Known rows, with every way that one mark hangs from another:
Z740[Z178[Z334]]: [ -3.9 -28.5 -19.8 -40.6   9.8 -29.2 -19.1  18.2   7.5  -4.4   3.4 -34.9
   4.2   8.9  -7.3  -7.6   0.8 -13.8  -8.6]
Z359[Z334[Z643]]: [  5.1  -9.9  16.2  -4.7  47.0  20.5 -14.1  15.6 -12.0  26.9  -3.0  13.6
  25.2  13.9  14.7  22.0 -18.0 -17.5  29.9]
Z740[Z178[Z56 Z334[Z359]] Z643]: [  4.3 -44.8 -41.1 -29.5  23.8 -40.3 -39.9  28.9   9.1  18.2  13.3 -28.9
  39.6 -15.1 -11.8  -4.0  -9.5 -14.7   7.5]
Z178[Z56[Z643[Z334]] Z801]: [  6.6 -38.2 -49.0   9.1  13.4 -25.1 -37.5 -51.8  -0.2  -0.1  16.6   1.3
  56.8  -7.5 -16.1 -10.6 -21.4   1.6  -7.2]
Z56[Z178[Z801]]: [-31.1  -9.7 -14.3  11.5 -19.1 -39.7   9.9 -11.7   2.2 -21.8  16.6  -3.6
  -2.0  -3.4 -32.4  -7.4  28.5 -12.0 -21.2]
Z178[Z56 Z334[Z359] Z801]: [ 22.3 -51.3 -62.8  -6.1  -9.6 -63.6 -34.1 -34.6  20.1   1.8  12.9  20.7
  49.9 -17.4 -16.8   6.1   7.2  -6.5  12.5]
Z56[Z178[Z801] Z643[Z334[Z359]]]: [-22.5 -42.9 -43.6   2.7  19.2 -23.3 -13.7 -16.0 -23.3  18.2  25.3   0.1
  31.0  10.9  -5.8  -4.6 -27.3 -35.9 -19.6]
Z178[Z56 Z334[Z359] Z801[Z643]]: [ 39.3 -47.7 -71.8  17.5  -2.5 -47.1 -36.4 -46.5  24.8   2.4  35.5  35.8
  51.9 -15.7  -4.8  16.7  -9.5  -1.0 -12.1]
Z740[Z178[Z334 Z801[Z643]] Z359]: [  2.1 -34.8 -58.3 -14.4   3.3 -59.5 -25.6  21.9   3.9  -1.5  39.2 -26.1
  11.1 -10.3 -25.0   2.7   4.3  -0.1 -54.8]
Z740[Z178[Z56 Z801]]: [-17.9 -22.5 -28.2  -6.5 -17.8 -57.5  -8.3 -17.7   5.9 -35.5   5.7 -13.1
  18.2  -4.2 -16.1 -25.8  49.3   5.6 -21.3]
Z178[Z56[Z643] Z334 Z801]: [  7.7 -40.8 -59.7  -2.9   6.6 -40.3 -46.8 -49.5  20.9   4.6  28.8 -14.3
  63.0 -10.3 -29.4   5.7 -22.4   2.5   7.5]
Z643[Z334]: [ 21.1 -24.8 -13.8 -11.5  20.9   2.4 -20.8  -3.2  -6.6   8.7  -8.6   3.9
  10.7  -1.2   1.1  -5.6 -27.7  -9.3  -3.0]
Z643[Z334[Z359]]: [ 23.8 -35.5 -24.6 -11.6  21.1  -4.0 -15.6   4.6 -17.0  23.4 -10.1  23.2
  14.3   3.7  20.1  -1.2 -26.1 -21.8   1.2]
Z359[Z334]: [ 12.4 -19.3  14.4 -16.3  27.7   5.7 -23.4  10.0  -9.5   9.2 -11.7   0.2
  12.0   7.1   9.1  17.2  -5.4 -22.3  21.7]
Z801[Z643]: [ 19.9   4.6 -10.1  25.8   7.7  19.1  -2.5 -14.1   4.8   1.8  25.6  17.2
   2.2   2.9  13.8  11.4 -18.2   5.9 -27.5]
Z801[Z643[Z334]]: [ 39.0 -18.2 -22.2  16.6  26.9  20.7 -21.2 -17.1  -1.5   9.3  17.2  19.8
  12.3   1.7  14.4   6.1 -44.3  -2.8 -30.8]
Z334[Z643]: [ -8.6  11.0   2.3  12.8  21.1  17.4   9.7   5.9  -3.1  20.3  10.0  14.5
  15.4   7.2   6.1   5.3 -14.2   5.7   8.4]
Z56[Z178 Z643[Z334[Z359]]]: [ -2.6 -41.3 -28.7 -10.4  34.1   4.2 -18.4  -0.4 -25.4  28.2   5.8  -0.9
  26.0  16.1   7.6 -10.0 -41.8 -35.4  -2.8]
Z801[Z643[Z334[Z359]]]: [ 40.9 -27.9 -31.7  15.6  27.0  16.0 -16.2  -9.7 -10.2  22.3  16.1  37.4
  15.5   4.4  31.9   9.6 -43.2 -13.2 -26.6]
Z178[Z56 Z801]: [  2.6 -17.5 -30.7  15.8 -20.5 -44.9 -13.8 -41.7  15.3 -23.5   8.1  13.1
  30.2 -18.0 -23.4  -9.7  30.1  12.7  -4.0]
Z740[Z359[Z334[Z643]]]: [ 14.4 -16.9  -1.2 -12.9  45.5   1.1 -21.5  45.0 -18.0  35.9  -6.2   6.1
  22.4  -3.6  -1.5  14.5 -12.4  -6.9  19.6]
Z178[Z334[Z359]]: [ 19.4 -34.8 -32.0 -22.7  10.8 -19.0 -20.6   6.6   5.6  25.4   4.8   7.1
  20.5   0.7   6.9  15.7 -23.1 -19.6  16.6]
Z740[Z643]: [-16.1   7.0   1.8  10.8  16.0   7.6  -9.5  25.2  -0.8  20.5  22.6 -21.9
   8.8 -16.2 -14.8  13.2 -23.5  -2.7  -1.7]
Z56[Z178[Z801] Z643]: [-44.4 -10.5 -21.6  12.6  -0.4 -19.7   1.3 -20.3  -8.4  -1.6  34.2 -21.0
  17.1   8.6 -23.2  -3.2  -3.3 -16.1 -21.7]

Rows:
[-21.8 -21.8 -31.1   2.5   6.6 -37.1  -6.7  -7.1  13.9   4.6  29.7  -2.5
  23.9   0.3 -39.8   7.4  -4.4 -14.4  -3.3]
Z56[Z178[Z334[Z643] Z801]]
[ 36.8 -39.8 -44.5  -9.2  26.5 -18.4 -30.3 -10.8  16.7  31.2   0.9  32.5
  58.9  -4.9   3.2   5.3 -21.8  -1.0  39.4]
Z178[Z56 Z334[Z359 Z643]]
[  4.0 -37.2 -50.2  12.1  -3.6 -41.5 -10.9 -16.6  11.4   2.7  41.0  17.0
  17.4  -1.6 -15.1  16.5  -7.6 -24.7 -28.8]
Z56[Z178[Z334[Z359] Z801[Z643]]]
[ 15.0 -42.2 -61.6   5.4   9.4 -49.0 -25.6 -28.2  18.1  20.2  22.2  34.4
  64.3 -10.2 -11.2  10.6  -5.5  -1.6  20.2]
Z178[Z56 Z334[Z359 Z643] Z801]
[ 32.3 -50.4 -54.3 -19.1  24.3 -16.8 -46.6 -24.5   9.3  29.2   7.7   4.1
  62.0  -0.5   4.7   4.4 -37.5 -10.4  30.4]
Z178[Z56[Z643] Z334[Z359]]
[ -5.4 -31.1 -19.8  -9.7  33.6   9.2 -22.5  -6.9 -16.2  16.0   6.5 -18.3
  21.4  13.3  -9.8 -13.7 -43.3 -23.5  -8.1]
Z56[Z178 Z643[Z334]]
[ 22.7 -41.0 -47.6 -37.5  26.9 -45.6 -37.7  33.1   8.0  13.1  -3.0 -18.3
  40.0 -12.7 -24.6 -22.7   5.0  11.4   5.5]
Z740[Z178[Z56 Z334[Z643]] Z359]
[-26.0  -8.8 -14.9 -20.2  19.4 -26.8 -13.0  74.9 -15.9  18.1  17.3 -52.2
   0.1 -21.8 -24.8 -10.5   2.9  -0.1 -27.7]
Z740[Z178 Z359 Z643]
[-10.1 -17.9 -38.3  17.8  -3.5 -27.4 -21.3 -48.7   5.3  -6.4  23.7  -2.7
  47.9  -7.1 -15.9  -6.0   1.7   9.1  -4.0]
Z178[Z56[Z643] Z801]
[-14.9 -30.1 -32.8  -8.7 -10.0 -51.3 -13.5 -11.6  16.1 -11.1  21.5 -14.3
  11.2  -6.8 -44.6   3.6   6.7 -19.8 -11.2]
Z56[Z178[Z334 Z801]]
[-30.1 -17.0 -30.5 -18.7 -11.3 -62.4   0.6  33.6 -14.4 -12.3  13.5 -28.9
  -3.8  -9.6 -23.8 -17.3  40.6   1.9 -42.1]
Z740[Z178[Z801] Z359]
[ 20.2 -12.2 -40.3  39.9 -13.6 -27.1 -15.8 -53.4  19.2 -22.2  30.4  28.5
  32.4 -15.8 -10.8   1.5  13.1  18.1 -28.7]
Z178[Z56 Z801[Z643]]
[ 37.6 -33.1 -50.8  31.0   4.0 -25.4 -32.5 -56.9  14.2 -15.6  23.7  31.4
  41.3 -16.6 -10.9  -4.2  -8.9  10.5 -31.4]
Z178[Z56 Z801[Z643[Z334]]]
[  3.5 -32.8 -40.6  24.3   3.1 -26.6  -3.8 -19.2  -7.9  -1.4  29.2  28.8
  11.7   0.7  -4.5   1.3  -6.0 -24.1 -41.8]
Z56[Z178[Z801[Z643[Z334[Z359]]]]]
[ 12.2 -18.3 -35.7  29.9   6.3 -10.9 -13.5 -32.4   0.4  -2.6  36.0  20.1
  16.2  -3.9  -2.2  11.7 -22.8  -1.9 -47.2]
Z178[Z801[Z643[Z334]]]
[  1.8 -26.3 -40.9  13.3  -4.4 -36.1 -16.4 -23.5  20.0 -10.3  42.2  -0.4
  13.6  -4.6 -32.8  13.1  -8.5 -14.1 -33.5]
Z56[Z178[Z334 Z801[Z643]]]
[-25.1 -33.0 -34.2   3.5  17.8 -17.7 -18.0 -22.3 -15.1   5.8  25.0 -17.2
  27.1   7.9 -23.2  -8.1 -28.8 -24.3 -24.2]
Z56[Z178[Z801] Z643[Z334]]
[-21.5 -29.2 -48.3 -26.2  14.6 -60.0 -15.8  38.2  -2.1  14.3  26.9 -27.9
  22.2  -6.2 -31.1  -3.0   8.3   0.0 -24.7]
Z740[Z178[Z334[Z643] Z801] Z359]
[-18.3 -30.7 -27.7 -31.6  26.7 -26.9 -22.7  50.7  -2.6  29.3  25.9 -39.6
  16.7  -4.1  -4.7  10.1 -21.9 -26.3  -5.6]
Z740[Z178[Z334[Z359]] Z643]
[-56.4  -1.9 -13.7   2.1   1.0 -36.3   0.4  28.2  -6.3  -3.9  40.0 -45.4
   4.4 -10.0 -23.9   1.5  13.7  -8.2 -36.7]
Z740[Z178[Z801] Z643]
[-18.8 -34.7 -18.4 -31.8  13.4 -58.0 -20.7  43.3 -22.4  -4.6   3.3 -28.1
   5.6  -2.8 -16.1  -2.0  36.3 -18.0 -22.6]
Z740[Z178[Z801] Z359[Z334]]
[  0.8 -30.2 -26.0 -11.3  23.5 -15.2  -6.7  17.0   2.9  28.8   9.8  13.9
  22.5   7.8  -8.2   4.9 -18.4 -25.4  17.5]
Z56[Z178[Z334[Z359 Z643]]]
[  0.9 -24.0 -31.8  23.8   2.7 -22.2  -7.9 -25.6   0.7 -14.0  30.4  13.7
   7.4  -2.5 -20.2  -2.3  -7.2 -13.9 -45.7]
Z56[Z178[Z801[Z643[Z334]]]]
[ 12.9 -21.1 -46.3  16.4  -0.8 -26.9 -23.3 -31.5  21.6   0.7  49.3   4.8
  23.0  -6.2 -16.2  28.7 -24.6  -1.6 -32.8]
Z178[Z334 Z801[Z643]]
[-28.9 -32.1 -40.6  -6.2   8.4 -32.7 -22.6 -20.4   6.0   7.3  38.6 -31.2
  30.4   5.4 -35.9   7.6 -25.2 -23.4 -11.4]
Z56[Z178[Z334 Z801] Z643]
[  1.8 -35.0 -31.3 -28.6  23.1 -34.4 -45.1  23.2  17.7   4.8  14.7 -46.2
  35.8 -20.3 -30.1  -8.0 -11.1  -4.6   2.8]
Z740[Z178[Z56 Z334] Z643]
[  7.0 -42.6 -38.8 -37.2  22.7 -27.2 -42.1  -9.6  10.1   0.1   5.6 -37.5
  43.1   7.8  -8.5 -17.8 -13.4  -4.7   5.3]
Z740[Z178[Z56[Z643] Z334]]
[ 19.2 -40.6 -52.7  -5.4 -11.0 -58.4 -39.1 -42.0  30.9 -12.8  13.9   1.2
  46.1 -20.7 -37.1   2.2   5.6   5.8   6.8]
Z178[Z56 Z334 Z801]
[ -6.5 -39.6 -35.4 -20.2  24.5 -10.1 -22.4   2.0  -4.8  31.1  19.7 -15.2
  30.3  14.0  -4.1   5.1 -39.2 -34.4  10.1]
Z56[Z178[Z334[Z359]] Z643]
[ 10.1 -52.3 -69.7  -4.0   7.7 -47.6 -41.0 -41.7  10.7  18.4  28.5   5.1
  67.1  -6.1  -9.7   9.6 -20.9 -10.9  12.4]
Z178[Z56[Z643] Z334[Z359] Z801]
[-12.9 -40.1 -42.0  -9.2  -9.2 -56.5  -9.1  -4.8   6.7   1.7  20.9   3.3
  15.6  -3.3 -26.0   7.3   7.3 -29.8  -6.7]
Z56[Z178[Z334[Z359] Z801]]
